Each row was made from one walk, in order. Every step used is in the known rows, and no mark comes twice. Write each row's walk.
Known rows:
t > u > j > w > m: [  0.5 -40.7  -4.1   4.7  -5.9  23.3  31.1  18.3  10.8  -5.8  -2.4   6.6
 -13.2   9.7  -8.4  29.9 -71.2   4.6  -8.1  -6.0   1.3  -9.1  -0.3  -4.4
  -8.9  -7.0]
p > j > w > m: [-17.6 -36.2   9.3   4.5   4.1  20.0   4.8 -40.3  20.6  -6.4  -0.9  17.3
  -2.0 -17.3 -12.9  34.5 -30.6   1.5   2.3   1.9 -16.6  15.1  -3.5   2.0
  -7.0   4.4]
w > m: [  8.1 -25.9   6.3   6.6  -0.3  18.0   9.0 -19.7  11.3  15.3  -2.8  11.9
   4.7   9.4   4.5   7.7 -34.3   5.9  -5.3   1.1 -15.5   6.2   0.0  -6.8
  -9.5  22.3]
w > m > u > j > l > t: [  1.1 -27.8   7.0  16.7   2.0  27.9  21.0  -1.4  24.3 -14.9  -8.9 -13.9
   5.0  43.8  10.5  37.5 -48.7  -0.6 -17.2 -10.3 -29.7  36.1  -9.5  22.6
 -16.0 -10.8]
m > u > j > l > t > p: [ -4.3   4.5   1.6   4.4  -1.6  22.4  17.3  23.2  13.4 -47.5  -3.0   3.7
  -6.3  23.8  10.7  52.0 -19.2 -17.3 -18.3 -19.8 -21.0  47.5   3.8  41.2
  -1.5 -57.8]
w > m > u > j > l: [ -1.3 -33.2   0.1  16.9  16.4  25.9  13.4 -12.4  16.2  -2.8  -2.4  -9.6
   4.8  36.3  15.7  26.6 -68.0   9.9 -25.9  -6.1 -37.1  23.6  -7.3  15.9
 -23.1  19.0]
f > m > u: [ 12.7 -36.2  -8.0  11.8   6.3 -15.4  -5.1   3.3   5.2   3.7  -6.1   4.1
  -6.0  32.8  13.2 -21.4 -45.6  11.3  -7.0   1.6 -43.0  17.9   6.7 -20.0
   7.1  25.4]
m > u > t > p > j > w: [ -7.3 -31.3  -5.2   0.6  28.9   9.5   7.8 -13.2   8.8 -48.1   9.4  50.3
  -6.8   2.3   1.0  38.5  12.5  -9.2 -17.7 -15.2  -6.9  35.2   2.8  -2.8
  21.3 -11.5]
j > l > t > u > m: [  2.8   1.5   0.5   2.5 -12.7  12.2  -0.7  18.4   6.0 -28.7 -13.9  -2.5
  -7.3  17.2  11.6  28.2 -45.8  36.5  20.2  -1.7   1.9  37.0   0.8  18.1
 -30.9 -54.3]
p > j > l: [-31.3  17.6   6.7   1.1   7.7   3.6 -19.0 -29.7   7.3 -28.3  -2.6   4.7
  -3.8 -17.9  11.6  23.9 -14.6   2.8  10.5   1.5  -2.0  23.3  -6.2  38.3
 -25.5 -40.8]
c > j > l > t > u: [-21.8  28.7 -14.0   4.4 -15.9  17.0  -8.2  33.8   7.5 -62.8 -18.0  28.4
 -16.3   8.1  10.9  37.9  -7.2  19.4  19.3   0.5   6.0   7.7  -2.6  42.0
 -29.3 -78.4]
f > t > p > j: [-10.1   4.1  -1.9   4.8   6.2  -5.1  -1.5 -18.0   2.0 -43.1  10.4  53.4
 -20.1 -10.7  20.7   9.2  19.3 -18.9  -5.1 -13.1  -1.6  13.1   3.7   9.7
  20.4 -53.3]
f > m > u > t > p: [ 24.6 -38.1 -11.6   8.1  20.9   0.9   7.3   6.0  -2.2 -29.6   2.2  45.0
 -11.0  39.5  35.4  -5.1 -26.9  -6.3 -28.5 -12.0 -21.9  29.4  11.2 -15.5
  21.6   4.9]
f > t > p > j > w > m > u: [-11.0 -54.4   3.3  13.5  13.7  15.2  12.8 -22.4  23.8 -33.4   2.4  64.4
  -7.4   6.3   1.0  33.7  -8.3  -4.1 -18.8 -15.6 -46.8  33.5   2.7 -13.4
  16.5   5.4]
w > m > u > t: [ 23.7 -53.6  -3.6  16.0  27.7  14.5  15.3 -16.3  11.2   2.3   1.9  25.3
   9.4  47.9  17.0  -1.4 -21.3  11.7 -24.4  -7.2 -15.0  15.0  -7.7 -28.2
   5.0  58.8]
j > w: [-13.9 -13.8   3.9  -6.3  -1.2  10.4   5.4  10.3   2.1 -12.1  -4.2  -3.3
   4.8 -15.4 -21.0  19.6  16.0  -6.8  -5.0  -2.3  -2.8   2.3  -2.4  -2.7
   0.9   8.4]
j > l > t: [-17.3  18.3  13.3  -2.5 -13.8  15.5  -2.4  11.8   7.8 -31.3 -14.5  -8.6
   7.8   0.1   4.1  28.9  18.1  -6.1   6.9  -5.8   2.6  26.7  -7.2  34.2
 -20.7 -42.9]
w > m > u > j > l > t > p: [  2.2 -20.3   7.6  11.0  -1.2  39.6  25.3   3.9  24.7 -31.0  -5.9  16.1
  -1.9  32.3  16.5  59.0 -51.3  -8.9 -23.9 -19.1 -35.9  53.4   3.1  33.1
 -10.2 -35.3]
m > u > j: [ 10.2 -21.9 -12.3  11.4  15.6  -4.7  14.5   7.0   6.3  -0.9   8.2 -18.2
  -5.5  33.4   1.6   0.1 -34.3   0.6 -18.5  -6.0 -17.8   0.3  -1.7  -3.5
  12.5   8.2]
f > t > p > j > w > m: [-16.9 -35.2   8.0   6.3   2.2  22.2  12.1 -26.2  15.0 -39.4   3.3  60.7
 -11.8 -15.5   3.3  37.0   3.6 -18.0 -14.5 -13.7 -20.8  18.8   0.7   0.2
  12.2 -21.6]
l > t > p > j > w > m: [-12.9 -22.8  18.7  -0.4 -12.1  33.4  17.0 -24.4  28.1 -32.5  -4.2  43.9
  -7.7 -19.5 -12.4  67.9 -16.5 -15.8   6.2 -10.8 -15.6  46.3   6.9  18.4
   5.5 -53.8]
c > t: [ -1.7  18.9   8.7   6.7  12.4  16.5  -0.9  16.3  -8.8  -2.8  -8.5   8.5
   6.5  16.9  10.6   7.9   9.0  17.1   6.9   2.8  -4.8  14.5   9.1  13.1
   9.6 -15.7]
p > j: [-10.7   2.6  -1.1   4.3   6.7  -8.6  -9.2 -31.9   7.1  -9.9   6.2   8.1
 -10.5  -9.7   3.0   6.5 -12.3   1.8  12.0   2.3   1.6   7.2  -0.9  11.2
   1.8 -30.1]
f > m > u > j > l > t > p: [  3.0 -11.7  -1.4   9.0  -5.2  14.7  12.0  20.2  11.3 -50.0  -8.2   3.2
 -15.4  34.5  27.9  33.4 -50.1 -17.4 -20.9 -16.4 -37.6  49.9   8.9  35.3
  -1.6 -62.0]
t > p: [  1.1   8.5   1.8  -5.7  -4.2  11.9   5.5   6.2  -0.8 -16.0   3.2  32.4
  -7.2  -9.7   5.1  21.7  -3.1 -10.8  -6.9  -8.9  -5.5  18.3  12.2  10.7
   5.7 -27.2]

Write each row's walk:
[-10.6  23.3   6.4  -3.8 -12.9  30.9  16.7  18.3   5.9 -52.0  -2.2   2.3
  -8.8   1.7  13.3  54.0  -8.9 -29.1 -13.3 -18.2   5.2  35.7   1.9  54.9
  -8.6 -90.0] -> u > j > l > t > p
[ 18.3 -47.0  -6.6  18.9  15.3  13.2  22.5 -13.9  17.4  11.7   5.4  -7.8
  -1.3  45.1   6.1   7.7 -66.5   9.8 -23.9  -4.9 -32.6   8.2  -2.8 -12.0
   4.3  31.4] -> w > m > u > j
[ -9.4  -8.7  -6.2   8.3  17.6   8.2   3.9   7.2   5.9 -17.0   0.3 -20.6
   0.6  28.0  10.8  16.9 -32.6   2.6 -22.4  -7.3 -22.3  17.9  -7.2  23.0
 -14.3  -3.1] -> m > u > j > l
[-29.3  24.6   7.5  -4.5   4.3  15.3 -14.5 -23.8   6.5 -46.0   0.8  38.1
 -10.7 -27.7  17.6  46.3 -18.5  -8.0   3.0  -7.4  -7.5  42.5   6.1  49.7
 -19.3 -67.7] -> t > p > j > l
[-12.2   3.6 -10.0   8.7   0.7   0.4  10.8  37.5  -7.2 -44.2  -2.1   6.5
 -17.8  18.5  27.2  -1.8 -15.4  -3.1 -10.8 -14.7  16.7 -14.2  -9.6  21.8
 -15.0 -51.7] -> f > t > u > j > l
[ -2.4 -35.4  -9.0   4.8  14.0   6.1  19.6  16.9   8.5 -10.4   4.2 -23.0
  -0.9  19.8 -19.0  18.9 -15.6  -8.1 -23.3  -7.5 -20.3   2.8  -4.5  -8.5
  13.3  17.1] -> m > u > j > w
[  3.7  13.6   8.8  -5.3 -18.0  13.8  12.2  14.7   7.4 -26.8  -3.2  25.6
  -7.1  -2.9   1.5  33.8  13.4 -19.1   2.5 -12.7   1.7  28.9  10.4  17.8
  11.4 -55.7] -> l > t > p
[-10.8  16.2   4.6   2.0  -9.4  19.7  12.2  13.3   6.2 -35.6  -4.8 -31.9
  -2.7  11.6   7.4  32.2  -1.0 -19.4  -5.7  -9.8  10.2  15.1 -10.7  42.8
 -14.3 -62.3] -> u > j > l > t
[ -0.3 -42.9   1.5   5.1   1.7  32.6  28.1  -9.1  11.4  -4.2   3.0 -12.0
  -0.6   4.8 -12.2  29.3 -37.9 -12.0 -23.9  -4.9  -9.4  -3.0  -6.4  -1.3
  -1.2  11.5] -> u > j > w > m
[ -6.4 -15.7 -10.9  -1.9  -4.6   5.5  22.7  39.9  -0.2 -19.9   0.2  -5.7
 -18.1   0.6 -13.8  21.3 -37.4  -1.1  -3.0  -6.9  16.1 -14.2   0.1   3.5
  -1.7 -31.4] -> t > u > j > w
[ -0.4  27.9   9.1   1.4  10.3  29.3   4.7  21.7  -8.9 -18.8  -5.0  39.4
  -1.0   6.7  14.0  30.1   5.4   6.6   1.3  -5.4 -10.3  34.0  21.4  24.0
  16.2 -42.4] -> c > t > p
[ -5.6 -38.2   5.6   0.7  17.4  35.2  16.8 -36.4  11.3 -40.2   7.5  58.6
  -7.1  -9.3   8.2  48.8 -12.2 -16.0 -19.0 -12.3   4.7  27.0  -0.3   6.2
   6.8 -17.1] -> u > t > p > j > w > m
[ -1.4 -23.0   3.6  12.3   7.8  41.2  29.9  35.6   2.0  -5.1 -10.5  14.1
  -8.1  26.5   0.6  37.5 -60.9  21.8  -0.5  -3.7  -3.5   4.5   8.1   9.1
  -0.1 -23.9] -> c > t > u > j > w > m
[ 14.5 -42.3  -3.0  14.5  32.9  16.6  11.2 -41.9  16.6 -25.2  10.5  65.7
  -7.3  27.7  26.3  27.3 -41.2   4.0 -18.1 -12.7 -17.6  38.8   4.1  -6.4
  12.8   2.0] -> w > m > u > t > p > j
[-25.9  21.3   6.7   2.5 -11.8  -2.3  -9.8   7.4  14.3 -41.0 -14.5  19.6
 -15.6  -7.7   9.1  35.6 -26.6  13.5  36.1  -4.1  14.6  30.6  -1.4  41.5
 -26.2 -89.5] -> p > j > l > t > u
[ 12.6 -43.4   1.9  15.4  11.9   9.9   8.1 -15.2  18.9  20.7  -3.7  15.8
   7.8  31.2   2.8   5.3 -44.3  17.2  -8.9  -0.8 -40.9  18.9   1.6 -21.8
  -3.1  50.9] -> w > m > u
[ 19.3 -38.1 -16.7  15.6  11.2 -11.9   9.4   4.8   4.1  -4.0   2.5 -20.1
 -16.1  45.1  18.5 -18.8 -67.2  -1.7 -22.2  -2.9 -34.3   5.2   4.0 -10.2
  14.8   7.1] -> f > m > u > j
[-20.5  -5.2 -17.2  -0.5   2.5  19.0  -3.5   3.6   3.3 -43.1  -1.9  14.3
  -5.7 -12.4 -17.6  29.4  23.5  -1.2 -10.1   5.6 -10.5 -11.3  -3.8   8.0
  -0.3  -7.4] -> c > j > w
[-27.8  21.5  12.2   2.3  -7.2   6.1 -11.8 -19.1  15.7 -37.2  -9.1  -0.3
  -3.7  -9.4   6.7  35.6   4.8  -4.3  19.6  -2.9   3.4  35.2  -6.9  46.2
 -20.4 -70.9] -> p > j > l > t
[ -1.2 -64.0  -0.5  14.0  33.5  15.5  11.2 -37.7  20.5 -17.7   3.2  29.9
   3.5  22.0  -0.7  25.0 -18.7   7.6 -16.6  -5.8 -15.9  23.8 -10.3 -19.6
   7.7  38.0] -> p > j > w > m > u > t
[ -5.4 -21.6  -5.9   9.5  29.1   3.6 -12.5 -22.2   4.4 -59.3  -0.2  49.0
 -14.1  20.7  47.2  18.4 -39.7  -3.2 -18.5 -12.3 -23.0  54.4   5.8  23.1
  -5.1 -36.1] -> f > m > u > t > p > j > l
[ -6.1 -28.9   4.6  12.1  33.0  30.0   1.1 -40.4  17.7 -44.0   1.8  61.8
  -0.5  20.4  35.7  44.5 -40.8   3.9 -21.0 -14.0 -23.5  56.6  -0.9  22.3
 -14.6 -10.0] -> w > m > u > t > p > j > l
[ -3.8   9.4 -20.1   9.3  -9.1  21.3  -8.4  10.6   6.7 -62.3 -12.5  16.4
 -18.1  22.4  15.4  38.1 -39.3  42.3  14.8   5.9  -7.2  25.5  -0.3  28.6
 -31.3 -70.0] -> c > j > l > t > u > m
[-10.6 -47.6   6.0   6.5  12.3  21.6   8.9 -30.3  27.7 -17.4   1.1  52.2
  -4.6  -4.6  -9.0  53.9 -43.3   4.0  -8.2  -8.5 -47.4  47.1   9.2  -2.3
   4.5   5.5] -> t > p > j > w > m > u
[  4.3 -36.6   2.3   6.3 -19.4  26.7  38.9  28.5  18.6 -16.4  -8.3   1.0
 -12.8  14.6 -13.4  40.9 -52.4  -4.8   1.3  -9.6   8.0   2.8  -2.3   3.3
  -3.8 -36.5] -> l > t > u > j > w > m
[ 15.6 -27.5  -9.3   8.7  30.1  -4.6   7.0   3.8   0.4 -10.0   4.2  12.1
   6.0  38.6  12.6  -7.7  12.8   5.7 -18.5  -8.1   0.2   8.7  -6.2 -19.8
  14.2  34.4] -> m > u > t
[-11.5  11.5  -7.7   1.8  -2.3   7.9   7.4  30.2  -2.8 -27.1  -3.7  -6.0
 -16.0   8.5  15.8  18.8 -57.1   6.6  -0.8  -6.2  14.5  -0.6  -2.8  33.8
 -28.5 -51.3] -> t > u > j > l
[ 18.3 -24.9 -15.3  12.1   2.9 -11.0   5.0  13.6  -6.4 -17.8   1.7  20.5
 -15.9  29.8  19.2 -20.9 -28.9  29.7   2.9  -2.8   0.1  -4.4   0.3 -28.0
   1.3  -8.9] -> f > t > u > m
[ 11.7  -2.0  -3.9  -4.1  13.8  16.5  12.8   3.6  -7.9 -35.6   8.1  42.9
  -4.9   7.4  21.1  14.3  20.2 -17.6 -20.7 -14.6  21.3  11.2   3.9   5.1
  13.0 -21.3] -> u > t > p
[  0.8 -48.9  -8.6   5.1  25.7   2.8   2.4 -14.5   6.6 -50.0   3.8  48.1
 -17.8  12.5  17.0  20.1 -21.7 -10.1 -20.9 -12.2 -21.8  39.1   8.1  -7.5
  22.9 -14.7] -> f > m > u > t > p > j > w
[ -8.2   3.9  -0.6   6.7  -5.8   2.0  -9.5 -13.7  13.7 -38.7  -8.2   5.3
 -17.2   7.7  14.0  36.1 -61.4  35.0  32.3   1.1   2.8  46.7   0.2  29.6
 -29.0 -82.2] -> p > j > l > t > u > m
[-19.0  14.9   1.7  -2.9  21.2  20.1  -7.0 -26.7  -0.5 -63.4   5.9  47.2
  -9.3 -11.5  33.6  39.7   4.4 -13.1 -11.2 -13.6  18.5  35.3  -1.7  42.8
 -11.6 -63.2] -> u > t > p > j > l
[-14.9  27.5  15.6  -7.1 -17.4  27.0   2.7  16.9   7.1 -45.3 -11.1  24.6
  -0.1 -11.4   9.0  50.3  13.5 -16.3   1.1 -14.0  -2.3  46.6   5.2  44.7
 -14.3 -68.3] -> j > l > t > p
[-22.9  36.2  -5.3  -1.7 -12.2  35.7  -5.3  11.4   8.3 -77.5  -8.9  41.4
 -11.6  -8.2  12.5  61.0  23.0  -9.7  -3.5  -6.9 -11.1  31.0   4.2  56.4
 -14.7 -84.8] -> c > j > l > t > p
[ -1.2 -58.4   5.6   9.8  10.2  20.1  13.8  -3.9  19.4  11.4  -7.5  12.1
  12.7  14.3 -18.4  24.5 -27.6  12.7 -14.5  -2.9 -44.6  22.1  -1.5 -23.4
  -1.7  59.2] -> j > w > m > u
[-15.3  18.8   7.1  -1.3 -19.4   7.6  -0.6  40.8   6.2 -31.8 -19.7  10.6
  -5.9   4.4   6.3  28.4 -14.1  11.5  24.4  -6.7  12.4  21.9  -0.5  31.9
 -28.7 -61.5] -> j > l > t > u
[  1.0   2.1  -4.9  -0.8  21.9   6.9   3.4 -26.5  -0.2 -44.1  13.8  51.1
 -16.1  -4.2  24.9  23.0   4.9 -15.3  -8.7 -12.3  23.1  20.2   3.6  15.4
  15.4 -50.5] -> u > t > p > j
[  4.0 -50.7 -19.0  11.2  26.8  45.3  16.8  -8.0  14.2 -55.9   2.5  72.2
  -4.2  24.8   5.9  49.7  -4.0   2.9 -40.1  -9.5 -30.6  20.6   0.2  -9.4
   9.6  24.7] -> c > j > w > m > u > t > p
[  6.9  -8.4 -16.6  10.2   0.0 -12.9  20.6  36.6  -7.4 -26.8   5.6   7.3
 -24.5  28.4  20.0 -19.0 -16.9  -5.7  -8.1 -12.8  21.1 -31.8  -5.0  -6.9
  10.8 -36.8] -> f > t > u > j
